What can hang from each mark:
loket: fulen
livases: lakug
funa: gesig nali
gesig: livases nali pali zofu
pali: funa lakug livases
mesos: livases
menov: lakug
poduso: lenur lugi zofu
zofu: gesig lede poduso
lugi: gesig lede zofu
nali: gesig
lakug: fulen gesig vofe

Every row comes from one small tree of marks. The marks that hang from a mark follow it in brackets, in alphabetical order. Every link used is in the known rows. Which tree was each row made from?
In the rows, 128 means zero.
Known rows:
mesos[livases]: [123 124 137 123 122 124 130 133 123 139 121 129 121 103 120 119 125 144
 126 141 117 137 124 131 149 130 136 123 115 125 146 122 134 126 128 119
 139]
mesos[livases[lakug[fulen gesig vofe]]]: [114 128 154  87 136 113 146 126 114 174 138 133 131  89 108 124 139 139
 136 145 122 121 134 137 139 150 109 127 105 137 137 121 138 120 172 120
 116]
mesos[livases[lakug[fulen]]]: [129 141 145 116 125 118 137 123 119 144 125 133 119  96 109 114 132 147
 133 145 119 138 121 137 126 135 127 122 113 121 144 120 136 119 150 124
 140]
zofu[gesig[nali pali[livases]] lede]: [ 94  87 110 168 126 147 144 144 129 155 132 129 132 119 118 115 118 120
 118 163 131 126 132 140 197 121 141 130 113  97 155 122 129 148 109 106
 155]
livases[lakug[fulen vofe]]: [120 131 156 108 136 113 145 127 117 152 134 129 129 108 111 124 129 145
 135 144 128 119 131 137 118 146 120 122 110 125 128 126 136 119 161 123
 128]
poduso[zofu[gesig]]: [ 96 113 131 123 114 134 145 138 128 141 143 125 123 122 114 130 131 138
 125 151 128 130 130 134 130 128 142 134 112 121 146 124 127 135 105 114
 123]
livases[lakug[fulen]]: [126 134 143 124 129 116 137 122 119 135 126 131 116 112 111 120 133 146
 133 147 124 126 127 136 113 141 131 120 113 119 129 128 133 118 149 128
 132]
loket[fulen]: [116 112 153 135 118 124 126 131 122 119 133 118 133 112 119 117 124 146
 126 146 124 115 132 130 136 145 135 109 110 126 137 131 133 122 129 121
 130]
funa[gesig[zofu]]: [118 123 124 140 135 120 128 136 117 120 108 130 126 122 137 133 131 160
 130 158 119 123 128 131 146 131 136 130 111 124 138 127 127 135 121 112
 130]
lugi[gesig[livases pali[funa[nali]]] lede]: [126 106 137 156 114 118 142 112 130 123  94 144 121 137 148 160  95 161
 110 160 131 110 131 130 228  99 137 143 116  95 134 112 140 155 121 113
 134]
lugi[gesig[livases nali] lede zofu[poduso]]: [106 107 148 196 135 121 136 117 128 137 103 126  92 128 119 142 108 154
 115 169 139 106 129 134 252  73 145 137 117  83 148 100 119 143  99 110
 132]
menov[lakug[fulen gesig[nali pali] vofe]]: [100  85 139 118 140 127 160 124 126 173 140 135 151 107 107 129 110 147
 137 147 127  96 134 144 171 145 113 140 111 131 108 127 131 127 158 113
 146]
zofu[gesig[pali] lede poduso[lugi]]: [ 75 112 100 152 118 146 157 148 124 142 146 126 116 108 107 147 135 124
 125 161 128 135 135 136 155 100 138 136 116  96 158 125 127 140 110  98
 137]
pali[livases[lakug[gesig vofe]]]: [122 114 154 106 139 117 142 136 113 174 129 121 133 126 119 115 136 129
 129 154 131 117 136 133 140 165 120 119 102 144 127 125 122 126 151 121
 108]
lugi[zofu[gesig lede]]: [ 95 121 126 154 130 132 129 141 119 138 141 119  93 103 114 128 139 137
 121 160 135 129 132 134 138  84 142 117 113  94 170 121 123 143 114 112
 126]
zofu[gesig[nali pali] lede poduso[lenur]]: [ 74  87 109 162 125 144 146 143 128 154 148 130 130 104 110 149 118 136
 123 154 128 133 133 140 189 101 139 154 114  88 162 122 128 143  82  96
 166]
nali[gesig[livases]]: [125 103 127 131 123 121 138 139 127 115 115 129 111 125 126 120 111 140
 123 151 119 106 133 128 160 142 141 137 127 113 140 129 132 138 124 119
 130]
poduso[lenur lugi[gesig[livases nali] zofu]]: [129  76 152 138 111 118 144 123 125 122 117 119 115 130 125 162 110 171
 121 158 135 119 125 135 208  89 144 125 107 102 155 115 110 146  83  97
 136]
gesig[zofu]: [122 114 135 145 133 123 136 136 123 127 116 127 123 119 131 129 120 152
 129 150 123 119 125 131 148 126 143 123 113 126 135 125 124 130 120 115
 133]
lakug[gesig[nali zofu] vofe]: [100  86 146 132 145 118 140 136 121 162 125 130 140 117 130 134 123 145
 131 149 124 102 140 134 193 141 122 138 108 142 117 122 124 135 139 109
 123]
zofu[lede poduso[lenur lugi[gesig[livases]]]]: [104 105 132 133 105 130 157 142 118 125 131 129 103 103 119 174 117 149
 120 158 134 137 129 131 173  94 147 137 114  99 171 124 105 139  89  96
 136]
nali[gesig[livases pali[funa]]]: [126  87 129 139 116 132 149 131 136 118 115 128 131 144 129 129  93 143
 117 155 121 102 134 129 188 155 132 150 126 104 131 124 139 155 112 114
 152]
livases[lakug[fulen gesig vofe]]: [111 121 153  94 140 110 146 125 114 165 140 130 128 106 109 129 141 140
 136 146 128 110 139 135 122 154 112 126 106 136 120 128 133 120 172 123
 107]
funa[gesig nali]: [111 134 121 121 126 109 120 131 111 121 113 139 126 121 141 141 137 160
 126 147 112 124 134 132 121 130 131 137 111 125 129 131 146 132 137 121
 123]
mesos[livases[lakug[fulen vofe]]]: [123 137 157  99 132 116 144 127 117 160 133 131 131  92 108 119 128 143
 135 141 122 131 126 137 135 142 117 124 110 126 145 120 138 119 162 120
 135]
gesig[livases zofu]: [121 109 145 154 131 123 140 132 124 122 105 133 120 114 136 139 110 151
 127 156 124 115 124 131 167 122 151 126 117 123 139 121 119 139 122 112
 137]
gesig[pali[lakug] zofu[lede]]: [116 103 110 163 128 142 149 137 131 129 128 132 129 122 117 126 101 143
 126 161 128 136 126 139 191 133 138 122 112 119 143 125 127 137  98 109
 149]
nali[gesig[livases[lakug] pali[funa] zofu]]: [135  96 132 158 127 128 146 128 134 121  97 127 128 143 132 128  97 148
 123 170 122 108 126 133 198 146 135 151 123 107 134 116 130 157 114 109
 149]
lakug[fulen gesig[zofu[lede]] vofe]: [ 99 105 141 110 145 124 153 143 113 158 146 134 126  85 122 146 130 141
 133 151 129 107 140 136 146 133 118 131 108 131 142 130 123 132 154 112
 116]
menov[lakug[fulen gesig[nali zofu]]]: [108  98 140 139 136 125 151 126 122 153 128 136 127 103 117 127 116 159
 136 151 123 108 129 142 158 131 129 137 109 134 118 128 114 130 149 115
 145]
lugi[gesig[zofu[poduso]] lede]: [110 125 129 174 134 122 141 131 124 134 109 129 102 125 124 140 117 155
 120 163 136 117 127 129 212  91 143 133 113  98 148 112 115 132 109 110
 120]
poduso[lenur lugi zofu]: [129  90 137  81 106 131 152 139 125 125 146 120 137 127 121 159 121 166
 132 140 125 146 122 131 117 137 137 134 106 138 140 133 116 124  76 109
 130]
zofu[gesig[livases[lakug] nali]]: [ 99 115 140 166 122 123 131 126 126 144 110 136 111 115 121 119 128 136
 124 161 126 129 132 138 179 114 147 133 118 108 140 115 127 143 137 112
 139]
gesig[nali pali[lakug[fulen vofe]]]: [109  86 139 131 131 130 164 123 134 155 146 133 158 133 103 120  92 145
 129 141 125 114 136 145 201 165 116 132 108 124 113 124 147 129 128 113
 158]
funa[nali[gesig[pali]]]: [120  99 104 127 126 117 136 134 127 120 119 132 136 134 130 131 115 144
 126 148 113 101 132 134 155 139 129 146 122 110 129 130 153 134 124 119
 129]
menov[lakug[fulen]]: [122 127 141 124 124 124 150 128 120 137 135 131 117 103 110 119 117 157
 134 142 127 124 122 138 104 131 135 121 116 122 132 134 122 121 148 125
 149]
pali[funa livases[lakug[vofe]]]: [133 120 167 117 127 125 146 133 119 162 127 117 135 140 123 113 116 139
 122 150 133 133 133 132 140 166 121 125 104 133 130 121 123 140 136 119
 143]
livases[lakug]: [128 134 136 136 128 117 124 126 121 135 114 128 113 120 119 116 135 143
 130 150 125 132 126 132 125 135 137 118 115 126 129 124 127 121 134 125
 128]

Which tree is each row?
[134  86 112 130 128 134 149 143 131 131 124 118 139 148 120 105 106 133
 123 156 123 104 128 133 171 163 132 133 118 107 140 130 135 136 108 117
 140]  nali[gesig[pali[livases]]]
[ 70 113 116 175 126 144 153 142 126 141 132 135 113  98 113 146 119 119
 120 168 129 121 133 136 179  99 149 144 122  87 162 118 130 148 112 101
 146]  zofu[gesig[livases pali] lede poduso]
[130 104 124 132 130 122 149 124 130 121 115 133 127 123 112 122 110 140
 130 162 121  99 127 137 167 149 131 140 126  99 137 124 144 133 139 119
 138]  nali[gesig[livases[lakug[fulen]] pali]]
[126 122 129 128 125 106 127 130 121 118 102 138 111 122 134 128 121 146
 126 157 114 112 131 133 143 136 138 144 125 117 134 123 141 134 143 124
 121]  funa[nali[gesig[livases[lakug]]]]
[ 96 123 118 138 121 136 147 147 117 133 139 126 105 105 113 144 134 134
 128 152 124 141 134 131 125 116 137 131 118 117 145 129 120 127 115 110
 133]  zofu[lede poduso[lugi]]
[ 80 118 119 137 121 136 143 150 118 148 156 126 107  94 111 149 133 139
 122 149 131 144 134 134 134 100 142 143 113  98 175 128 118 137  95 104
 146]  zofu[gesig lede poduso[lenur]]
[129 113 144 122 118 133 164 132 124 141 148 125 132 139 104 106 105 143
 124 142 128 132 131 138 144 173 131 112 102 128 135 133 131 128 125 126
 147]  pali[lakug[fulen] livases]
[121 116 157 101 118 132 168 135 119 152 151 124 149 150 114 116 102 156
 119 145 129 135 142 137 155 193 107 132  96 132 129 132 138 148 134 119
 152]  pali[funa[gesig] lakug[fulen vofe] livases]
[114 116 143 118 129 117 135 118 121 163 127 138 126  96 108 117 137 141
 134 147 115 126 133 140 165 142 118 133 109 131 127 118 136 124 158 121
 132]  mesos[livases[lakug[fulen gesig[nali]]]]
[102 110 129 145 133 133 143 147 118 136 139 126 117  97 123 156 117 153
 128 151 126 138 125 133 146 108 143 143 113 112 163 126 111 132  85 103
 151]  gesig[zofu[lede poduso[lenur]]]
[100  87 128 139 112 138 152 133 134 133 124 137 113 126 126 148 119 151
 122 160 130 138 131 133 207  99 145 143 116 113 141 117 120 144 105 108
 122]  poduso[lugi[lede] zofu[gesig[livases nali]]]
[102 123 136 168 127 122 147 134 123 135 117 123 113 123 120 139 120 145
 123 161 130 111 127 133 181 112 143 133 112 107 146 115 115 134 106 105
 130]  lugi[gesig[zofu[poduso]]]
[121 117 124 122 130 123 131 122 124 156 114 132 133 108 114 122 136 134
 132 157 118 127 127 135 168 138 124 128 111 129 134 116 136 125 138 116
 124]  mesos[livases[lakug[gesig[pali]]]]
[104  82 133 161 115 144 153 133 135 157 132 123 147 149 121 115 106 133
 113 155 129 122 135 137 201 144 133 139 107 103 134 119 133 161 109 107
 167]  zofu[gesig[nali pali[funa livases]]]
[124  83 117 153 134 129 148 137 133 113 105 129 132 131 132 130  97 146
 126 164 120  93 125 132 200 136 143 145 126 106 142 122 131 145 109 107
 139]  nali[gesig[livases pali zofu]]
[103 102 159  99 136 116 158 129 116 154 139 136 130 101 119 145 122 141
 130 145 127  96 142 133 148 149 121 133 110 133 125 129 133 132 165 117
 116]  lakug[fulen gesig[livases] vofe]
[115  91 125 122 126 120 157 134 130 131 125 136 145 142 126 133  88 144
 123 151 118 103 138 138 199 159 124 149 117 121 128 125 154 142 127 113
 135]  funa[nali[gesig[livases pali[lakug[vofe]]]]]
[100  90 128 103 100 143 159 149 124 129 151 131 117 101 122 171 124 150
 124 155 131 152 127 133 138 103 149 141 112 114 175 129 109 145  80  98
 131]  poduso[lenur lugi zofu[gesig[livases] lede]]
[120  91 120 118 104 133 160 129 134 126 126 122 139 142 115 150 118 146
 127 160 130 119 123 134 175 130 136 127 111 118 134 121 123 132  86 103
 119]  poduso[lugi[gesig[pali]] zofu]
[132  99 131 104 101 118 146 132 121 123 130 122 121 127 122 154 124 166
 124 144 131 133 126 128 154 112 138 120 107 116 151 131 112 131  98 105
 125]  poduso[lenur lugi[gesig]]
[106  87 112 177 139 137 151 132 132 134 111 131 129 134 126 148 109 155
 130 162 125 123 126 135 234 102 137 146 114 109 125 114 125 132 100 102
 143]  gesig[nali pali zofu[poduso[lugi[lede]]]]
[120  97 139 154 126 135 169 123 133 123 126 137 141 129 117 137  87 153
 128 157 125 113 124 141 198 146 140 128 110 117 133 122 136 139 117 110
 155]  gesig[livases pali[lakug[fulen]] zofu]
[145  77 138 121 113 130 160 130 125 131 131 105 138 152 117 152 112 163
 122 161 141 117 118 135 185 109 137 113  96  98 166 121 112 141  70  97
 134]  poduso[lenur lugi[gesig[pali[livases]] zofu]]
[133 114 151 103 126 114 144 138 118 152 125 122 135 147 133 116 114 143
 120 150 123 119 139 134 140 172 113 148 111 127 132 125 138 146 144 122
 132]  pali[funa[nali[gesig]] livases[lakug[vofe]]]
[129 117 139 173 125 114 123 113 128 132  84 141  97 124 129 127 115 151
 118 166 135 122 127 133 237  97 144 127 120  99 135 108 120 134 129 119
 125]  lugi[gesig[livases[lakug] nali] lede]
[112 105 120 109 111 139 147 145 123 126 140 127 117 111 118 145 130 140
 130 152 125 148 128 133 118 127 138 128 116 132 144 130 119 126  98 112
 122]  poduso[lugi zofu[lede]]
[126 114 142 118 134 114 137 137 122 136 113 127 117 123 122 119 117 137
 128 156 125 108 134 132 160 149 128 137 124 119 138 122 130 132 144 118
 121]  nali[gesig[livases[lakug[vofe]]]]
[121 114 127 141 115 125 139 135 119 122 127 116  92 116 115 144 135 149
 122 164 138 127 129 133 157  81 138 108 111 100 163 121 113 138 106 107
 114]  poduso[lugi[gesig zofu[lede]]]
[112 124 131 144 132 111 129 132 112 112  95 145 128 115 155 158 121 168
 127 160 113 115 128 133 157 120 143 144 112 124 138 124 137 144 133 111
 128]  funa[gesig[livases zofu] nali]
[ 98  91 150 108 139 116 149 129 120 166 145 134 140 109 114 131 126 141
 132 139 124  98 146 137 161 154 112 136 108 135 110 128 136 127 159 118
 126]  lakug[fulen gesig[nali] vofe]
[115 105 148 114 132 123 144 123 124 168 128 125 144 133 121 133 125 136
 127 154 129 113 140 133 162 161 110 137 107 136 109 120 135 140 143 114
 125]  livases[lakug[gesig[pali[funa]] vofe]]
[122 132 136 114 127 117 125 126 117 156 118 131 117 101 115 118 145 137
 131 151 118 136 130 133 144 138 126 123 111 138 136 118 130 123 147 122
 116]  mesos[livases[lakug[gesig]]]
[112 121 122 137 127 128 145 136 121 132 125 129 102 125 119 142 129 152
 126 149 128 138 131 128 159 107 136 131 115 117 133 125 122 122 118 117
 121]  zofu[poduso[lugi[lede]]]
[124 137 151 111 132 116 131 132 118 159 120 127 126 102 116 115 130 139
 132 146 123 138 125 134 147 137 124 122 113 132 144 116 132 121 148 118
 131]  mesos[livases[lakug[vofe]]]
[107 114 152  95 136 120 158 131 115 166 149 131 128  98 109 128 124 150
 137 141 130 107 135 138 114 146 116 127 108 139 121 134 120 122 172 121
 124]  menov[lakug[fulen gesig vofe]]
[119 125 164 116 135 114 148 124 117 145 123 135 125 103 116 133 119 143
 133 149 129 113 130 136 136 142 129 125 115 122 133 122 132 125 164 120
 131]  gesig[livases[lakug[fulen vofe]]]
[133 119 139 155 131 115 127 120 124 127 112 120  91 131 123 129 124 162
 117 161 142 114 126 129 198  78 138 112 112  94 153 113 121 134 108 119
 109]  lugi[gesig lede zofu]
[ 85 110 153 119 149 121 165 138 115 165 149 127 135 105 113 148 126 142
 135 149 126  96 141 136 149 145 117 144 104 133 128 125 128 128 147 109
 120]  lakug[fulen gesig[zofu[poduso]] vofe]
[116  84 122 173 129 135 149 126 138 134 120 131 147 145 119 119  92 150
 127 155 122 124 127 141 226 147 137 131 110 125 119 119 133 137  97 108
 160]  gesig[nali pali[lakug] zofu]
[102 116 130 137 139 126 137 141 113 154 134 127 111  94 118 156 136 146
 131 161 127 137 131 135 142 118 134 144 107 125 154 123 107 129 105 106
 127]  livases[lakug[gesig[zofu[lede poduso[lenur]]]]]
[109  82 133 128 117 126 142 134 124 137 146 114 118 129 116 149 130 166
 126 148 131 134 130 136 162  91 138 128 102 105 156 124 118 144  92 100
 138]  poduso[lenur lugi[zofu[gesig[nali]]]]
[130  98 131 158 132 131 136 125 129 149 108 125 144 139 117 107 114 133
 127 161 126 121 123 140 186 153 136 124 111 117 123 117 130 129 117 116
 155]  gesig[nali pali[livases[lakug]]]
